Known rows, with every step that occurs
H-G-B-P: [  6   4  32 -16  38  -5  12  10  11 -13   9 -12   0  -6 -32   0 -10  11
  41 -19   8 -19  30  19  33 -29 -13  -7 -18   9  -8 -43  20  -5  35   6
   1]
H-G-A: [  4  -4  31 -21  20  -2  17  19 -11 -21  18 -11  34 -14  -9 -14  -8  17
  33 -24  -6 -14  29  19  10 -29 -11  -2 -21  -7 -13 -48   4   1  26  20
   5]
A-X: [ -1  -9  15 -14  -6   5  12   8   8   7   7   0   9   4  -3 -36 -16  11
  14  -4  23 -17  30  14   6 -14   7 -45  -9 -19 -24 -55   3   3  14  16
  -2]
N-T-X-B-G-P: [ 13  -9   8 -11  16  19  12  28  15 -22  50 -12  41   0  -5 -20 -20 -16
  37 -17  44 -51  47  38  57 -24  23 -38   0   9   0 -55  31   6 -18  -2
 -17]
A-B-P-G-T: [ 11 -15  24  -7   5  29  -1   8  10 -25   7  35  18 -30 -29  -7  -5  28
  28 -17  35 -27  35  23  33 -40  12 -10  -8  -9 -15 -51   3 -34  34  20
  15]
B-X-T: [ -2  -2   9  13  -8   6  19  24 -10 -11   1   0  13 -14  -7   5  18  34
  26   6   8 -16  29   7  35 -10  -3 -34 -18 -32 -21 -54   1   0  16  33
  -9]
T-X: [  6   1   6  -7  -8 -15  19  23  19  -3   6  10  17  -2  -5 -19  -2  12
  30 -15  31 -27  42  27  15 -12   4 -33  -8 -33  -8 -60  20 -14   6   6
 -12]
N-T-X-A: [ 15 -19  -2   7  -8   2  -5  22  18   9  29   3  28  10  11 -17  -1   2
  27 -10  36 -51  34  51  42 -20   4 -44  10 -32 -12 -55  15  -7   0  -5
 -12]
P-X-B-G-T: [ 10 -28 -10 -16  14   7  25  18  37 -25  36 -18  19  -6 -26 -41 -31  -8
  33 -15  35 -41  47  15  51 -16  15 -39   9   0 -11 -77  11 -11   3  17
  10]
P-X-A: [  9 -24  -8   1   2   1  -3   9  34   5  19  -4  11   7  -2 -23   0   6
  16   2  32 -35  32  25  20 -12   3 -43  11 -38 -26 -65  11 -20   5  13
  -1]
P-B-X-T-N: [-13  -6  16  -3 -14  29   4  20   8 -15  -7   2  13 -32  -3  24  10  18
  59   9  20 -21  40 -16  68  -1  -4 -49 -14 -42 -20 -62  -1  27  12  24
   4]
G-X-B-P: [  9   9   7  -6   1  22   8  18   7 -22   2   5  22 -40 -24  -3   1  19
  24 -21  38  -1  28  13  56 -40   1 -28  -8  -6  -6 -42  15   5  16  10
  -8]
H-G-B: [ 17   1  30 -24  25 -14  14  14  10 -19  12 -13   5  -8 -16 -19 -21  10
  36 -17   0 -13  28  15  20 -14  -9  -4 -13  12 -14 -51  12   5  21  13
   6]
N-T-X-B-P-G: [  4   6  11  -2  -9  43   3  16  17  -1   3   6  49  -6  -9  -5   8  12
  41  -3  49 -42  49  42  58 -33  20 -29   0 -19   3 -52  29  -7  23  15
  -5]
T-N: [  1  -2  15 -25   1   5   5  11   8  -8   5   4  14 -19  -3   2  -3   8
  37 -32  27 -10  35  -3  28 -21  -9 -26 -14 -32 -16 -57   3  16   5  -1
  -5]
P-B-G-T: [  4 -29  17 -15  12   6  25  21  11 -26  30  -3   4 -29 -20 -34 -30   1
  46 -25  27 -26  38  23  63 -14  10 -37   0   8 -12 -65  10   0  11   6
  12]
B-X-T-N: [ -5  -1   9  -3  -4  12  11  19  -5 -14  -4   0  15 -18  -4  28  19  26
  44  -5  14 -20  35 -11  44 -13 -10 -35 -24 -45 -22 -59  -4  24  10  21
  -3]
B-P-G: [ -3   4  24  -4   2  22   8   6  -8  -5 -12  13  21 -19 -16   3  15  32
  26 -20  33  -8  33  29  22 -32   6 -11 -17 -20 -11 -48  17 -11  31  17
   1]
H-G-X: [ 15   6  21 -18  17 -13  12  14  -9 -28   6   3  21 -32  -8  -4  -9  25
  19 -33  11  -5  29  18  25 -25 -11  -2 -10   2 -22 -50   5  21  17   1
   3]
X-A: [ 12 -15  -2  -3  -4   1  -2   9  14   0  18   2   6 -10   2 -17  -1  18
  15 -14  27 -21  20  33  28 -17  -5 -36   7 -25 -24 -50   5  -4   4   8
  -1]
A-B-G: [ 14  -6  18 -15  22 -12  15  11  30 -27  24  -6  -5 -12 -22 -19 -27   7
  14 -21  29 -14  38  -7  35 -19   5 -32 -12  -5  -9 -60   7   2  10  18
 -14]
G-A-B-P-X: [ -4 -15  27  -1  16  16   4  22  32 -15  15   1  22  -4 -33  -9   2   0
  33   4  25 -29  37  -4  14 -41   8 -24 -28 -28   0 -59  13 -48  31  35
  -7]
A-X-B-P: [ -7  -1   3 -12  -3  32  13   3  26   6   9  -7  13  -2 -20 -25 -10  10
  19   6  41 -24  34  14  39 -28   8 -64  -1 -17 -18 -49  11   0  24  20
  -3]
A-B-X-T: [  6  -1  13  13  -7   7   9  20  14 -24   5   9   6 -17 -12   6   4  31
  21  17  15 -22  31 -12  38 -13   0 -39 -14 -32 -18 -57  -6 -10  19  44
  -9]
H-G-B-X: [ 17  -3  27  -9  20  -8  11  19  -9 -17  14  -9   3   1  -9 -12 -10  19
  37  -7  -2 -11  21  19  36 -13 -10  -8 -14   1 -24 -49   9  15  37  17
   0]
N-T-X-B-P: [  2   2   4   1  -4  26   9  22  25   3  25  -3  36   1 -12  -9   2   1
  40  -7  46 -47  45  34  66 -35  10 -47   1 -20   3 -50  26 -12  17   3
 -19]
B-G-P-X-T-N: [ -6 -14  12 -16  39   9  15  16  26 -30  19 -16  21 -10 -27  25   0 -11
  43 -10  26 -48  56 -13  23 -11  11 -31 -22 -14 -11 -71  15   5 -28  12
   2]
P-X-A-B-G-T: [ 24 -47  -9  -3  25  -8   0   8  58 -25  45  -2  -2   0 -25 -29 -32  -9
  17  -4  38 -54  40  18  43 -20   9 -44  15 -13 -21 -76   2 -25   2  13
  14]
G-A-X: [ -3 -17  26 -15  -5  13  16  19  -7  -2  10  -6  25  -1  -9 -40  -9   5
  25  -3   7 -12  23  13  -2 -27   7 -32 -27 -18 -18 -50   0  -4  15  30
   7]
A-X-T-N: [-10  -5   9 -20  -2  15  11   3  25  -4  -7  -6  12 -12 -13   6  -7   7
  33   3  17 -30  43 -18  15  -9   1 -53 -20 -34 -21 -62  -6  21  -5  23
  12]
G-T: [  6 -22  12 -10  -3   1  18  22  -8 -15  25  13  17 -23  -9 -31 -15  16
  29 -28  18 -23  25  30  26 -25   0 -16  -3  -4 -19 -57  -1 -21  11   5
   6]
T-X-A-B-G-P: [ 27 -17  -2  -2  30  -9  -8  17  46 -29  42  10   4   0 -19  -8 -20  -7
  17  -5  50 -54  44  33  32 -15  11 -47   8 -13 -15 -59  24 -15 -22   1
  -5]

Rows
[ -5   1  12 -17   0   7  15  13  17 -16  -5  -2  16 -28 -14  20   4  16
  41 -15  14 -24  42 -15  29 -12  -9 -30 -21 -32 -10 -60  -3  14  -8  18
   3] -> X-T-N
[ 23  -4  20 -12  20 -14   9  17  17 -43  15   2   3 -33 -25 -12 -28   9
   8 -30  31  -1  32  -8  39 -27   4 -19 -19   2  -7 -57   7  14   4  11
 -10] -> A-B-G-X
[ 23 -20   1   8  -7   5 -17  17  46  -3  35  13  20   6   4 -17 -14  -1
  20   1  44 -58  38  32  46 -23   7 -49  15 -32 -10 -58  12 -18   5   6
 -11] -> N-T-X-A-B
[ 10  -1   2  -7 -17  17  11  25  25  -3  29  -4  42   0   6 -30 -12  -1
  36  -6  40 -42  45  29  53 -19  11 -44   7 -18   0 -59  19  -3   2   9
 -16] -> N-T-X-B
[  1  -8  24  -4   0  22   1  25   8 -34   3   4  24 -27 -16  24  10  15
  47   7   4 -19  33 -31  39 -27  -8 -25 -38 -44 -14 -56 -12   6  13  48
   3] -> G-A-B-X-T-N
[ 14 -21  -2 -35  16  14  19  14  25 -31  33 -13  15 -28 -22 -14 -32  -6
  48 -38  33 -30  43   4  68 -24  -2 -37   0  -1 -13 -65   4  28  -3   0
  14] -> X-B-G-T-N
[ 11 -21   5   5  18   8  -7  13  41   6  10 -11  -7   9 -29 -12   3  -6
  36   7  30 -36  26  26  31 -22   1 -31  -4 -20 -11 -55  24 -33  17  14
   3] -> G-B-P-X-A
[  6  -2  25 -20  29   1   7  14 -15 -25  30   6  26 -13  -3  -5  -7  16
  26 -23  16 -26  33  32  13 -23  -2  -9  -3  10 -27 -47  11  -2   7  -1
  -2] -> H-G-P
[  1   4  24 -14  -6  46  10  16  -5 -19  -8   1  46 -28 -22  -8  13  24
  38  -8  24  -7  30  23  32 -42  11  -7 -22 -14   0 -43  16 -10  29  43
  12] -> X-B-P-G-A
[  6  -2   5 -22  22  19   6  10  27 -23  35 -10  37  -2  -6 -16 -17   0
  28   0  32 -43  45  23  24 -17  11 -26  15   3 -26 -63  17 -10   2  16
   1] -> H-G-P-X-B
[ 10 -18   3  -6  -5 -13  23  28  11 -12  22  20  22  -9 -12 -27 -12  10
  40 -22  29 -42  41  43  24 -19   4 -26   1 -22 -12 -64  11 -29   5  -2
   7] -> G-T-X
[ 19 -26  -6  -2  24  -9  -4   4  65 -17  31 -14  -7   9 -20 -19 -23  -6
   9   1  37 -41  43   4  33 -10   8 -52   9 -25 -16 -73  12 -11   4  19
  -4] -> P-X-A-B-G
[  6  -8  -1 -23   7  10  23   4  35  -9  19 -27   4   3 -16 -41 -34  -2
  14  -3  35 -19  42   5  40 -11  14 -63   0  -1 -18 -60  10  29   3  22
   0] -> A-X-B-G
[ -7  -5  17 -22  37  10   4   7  25 -27  15  -8  36 -10 -16  33   2   1
  45  -2  15 -55  56  -2  13 -11   0 -21 -11 -17 -23 -68   9   2 -12  12
  13] -> H-G-P-X-T-N
[ 10 -26  13 -14  21  -9  29  21  -3 -24  35  -4   6 -18 -23 -30 -25   9
  29 -38  20 -23  33  25  40 -24   3 -20  -9   7 -15 -61   4  -3   6   1
   4] -> B-G-T
[ -5  -2  36  -7   5  32  11  20 -22 -13  -8   8  39 -24 -22  -1  22  27
  38 -18  14  -5  26  29  15 -43   6   4 -35 -19  -3 -42  12 -17  33  31
   7] -> B-P-G-A
[ 24 -11  -7   2  -5 -12 -10  11  55  -9  19  16   4  -1  -7 -14 -12   7
  18   4  45 -46  41  25  26 -12   1 -51  12 -40 -16 -61  14 -22  -1  12
  -4] -> T-X-A-B
[ 14  -4  17 -11  21 -15  21  21  -7 -32  11  -8   9 -31 -20 -14 -15  13
  17 -41  23   3  31   9  38 -25   0 -14 -24   3  -9 -54  13  23   1   1
  -8] -> B-G-X
[  5  -8  15   1 -10   2  12  27   6   1  24   2  34   6   3 -21  -2   2
  34 -17  30 -41  42  35  35 -22   7 -32  -7 -22  -4 -58  17 -10   8  -2
 -20] -> N-T-X
[  8  -6  31   9 -10  29   3  25  -9 -38 -13  13  36 -29 -12   7  16  37
  30  21   1 -12  29  -3  22 -22  12  -5 -34 -32 -14 -54  -7 -11  25  70
  12] -> P-G-A-B-X-T
[ -5  -2  21  -5  44  -3  21  11  40 -13  -2 -23   6   0 -45  14  -1   5
  45  14   2 -46  44   2  23 -14  -3 -16 -20  -2  -3 -61  19 -27  25  33
  12] -> H-G-B-P-X-T
[ 21 -10   6   7  11   9 -20  10  25 -21   9  20   0 -35 -25   6   1  20
   9 -12  42 -17  20  16  48 -43  -5 -32  -4 -20 -18 -41   7 -12  15   4
  -4] -> G-X-A-B-P
[ 16  -8  -5  10  10  -1 -10   9  56  -3  15  17  -1   0 -25   4   1  10
  23   4  53 -50  41  28  37 -28  -2 -55   6 -44 -11 -52  19 -32  14   5
  -6] -> T-X-A-B-P
[  5  16   3  -8  -8  28  10  12  29  -7 -11  10  33 -12 -20   1  10  23
  37  -2  51 -29  53  35  37 -21  15 -31   0 -31  -2 -54  31 -12  20  20
   4] -> T-X-B-P-G
[  7  10  16 -24  25  -4   8  10   7 -38 -10  -4  27 -44 -17  39   0  22
  36 -24   6 -19  43 -12  35 -19 -16  -7 -22 -12 -17 -58  -3  40  -2   7
  15] -> H-G-X-T-N
[  4 -23  13 -25   1   7   9  18   0 -17  21  14  18 -27  -9  -8 -13   8
  46 -39  23 -23  33  13  37 -29  -7 -19  -9 -17 -20 -61  -5   3   4  -8
  12] -> G-T-N
[  7  -9   6 -25  18  22  15  10  15 -20  36 -16  14  -2 -15 -36 -32  -8
  17  -4  39 -28  38  18  30 -17  22 -54  -1  14 -23 -54  14  18 -13  16
  -1] -> A-X-B-G-P
[ 13 -11   3   6  11  10 -14   2  38  -6  19  11  -8 -12 -20   0  -2  19
  15  -4  40 -31  28  18  43 -33  -7 -46   4 -28 -17 -46   8 -24  22  12
  -8] -> X-A-B-P
[-18  -4   9  -5  16  17  11   9  37  -5  -8  -8  18  -9 -34  36  19   6
  48   1  28 -44  51 -17  30 -22  -3 -42 -22 -46  -5 -66   9 -14   8  16
   0] -> B-P-X-T-N
[-16  -5  29  -2   4  41  17  11  -5  -6 -24  -1  36 -17 -33   4  17  26
  31  18   6 -24  33  15   1 -32  16 -20 -41 -23  -8 -48   4 -14  22  55
  24] -> B-P-G-A-X-T
[ -2  -7  17   1  14   8   2  10  48  -6  14   6   6   2 -27  -8  -2   4
  22   3  41 -34  43  -5  23 -30   7 -39 -10 -31  -9 -63  16 -41  28  21
 -16] -> A-B-P-X
[ -2  -5  33 -22  18  18   3  14  -3 -24  26   6  24 -26   0 -10 -15   9
  41 -11  23 -28  39  32  35 -13   4 -23   6  13 -24 -52  18   3   9   5
   3] -> H-G-P-B
[-11  -8  12   2  11   7  14  16  23   5   9  -4  13   3 -22  -6  10   8
  29  -7  35 -29  39  14  22 -28   3 -34 -13 -31 -10 -58  19 -30  26  11
 -14] -> B-P-X
[ 21 -15   2  -2  -3   1 -13   5  38 -12  22  12   0 -13  -3 -17 -14  15
   9  -3  33 -24  26  13  31 -19  -3 -42   9 -26 -22 -53  -1 -13   6  17
  -3] -> X-A-B
[ 13   8  -6 -12 -16   2  17  20  36  -8  10   1  23  -4  -7 -24 -11   7
  32  -3  42 -28  46  22  35 -10   5 -45   8 -26  -6 -61  21  -6   0  16
  -6] -> T-X-B
[  9 -18  19 -10  33   1   5  16  35 -32  41  -3  11   1 -22 -18 -24 -13
  19  -7  40 -37  45   0  16 -18  19 -28  -9  -1 -12 -67  18 -23  -6  16
 -14] -> A-B-G-P-X
[  0 -12  22  -2  21   5  11  20  29   1   4 -10   2   6 -34 -16  -1  -5
  43  -1  22 -23  32  11  21 -24   7 -18 -22 -11  -3 -57  25 -36  25  17
  -6] -> G-B-P-X
[ 12 -11  15  -1   4  15   3  17  28 -25   5  40  21 -19 -32  -3  -4  22
  36  -9  48 -45  49  35  28 -34  15 -16  -4 -24  -7 -58  16 -42  26  16
  16] -> A-B-P-G-T-X
[ -2 -10  23 -15  10   3  23  16  18 -17  15 -13  -1 -22 -14 -24 -23   2
  37 -17  30 -11  40  10  54  -6   6 -42  -6  -4  -7 -61  17  18  10  12
  -5] -> P-B-G
[  3   0  22  -2  11   7   3  10  27 -13  12  14   1 -16 -26  -2  -5  16
  20 -13  36 -19  32  -1  34 -34  -3 -32 -14 -20  -9 -47  11 -26  29  16
 -16] -> A-B-P
[  4 -14  28 -16  22  -5  30  27  -9 -24  22 -21  19 -12 -21 -23 -10   5
  30 -33   7  -5  29  12  23 -30   0 -13 -34  -4  -2 -53  10   6   8  22
  -4] -> B-G-A
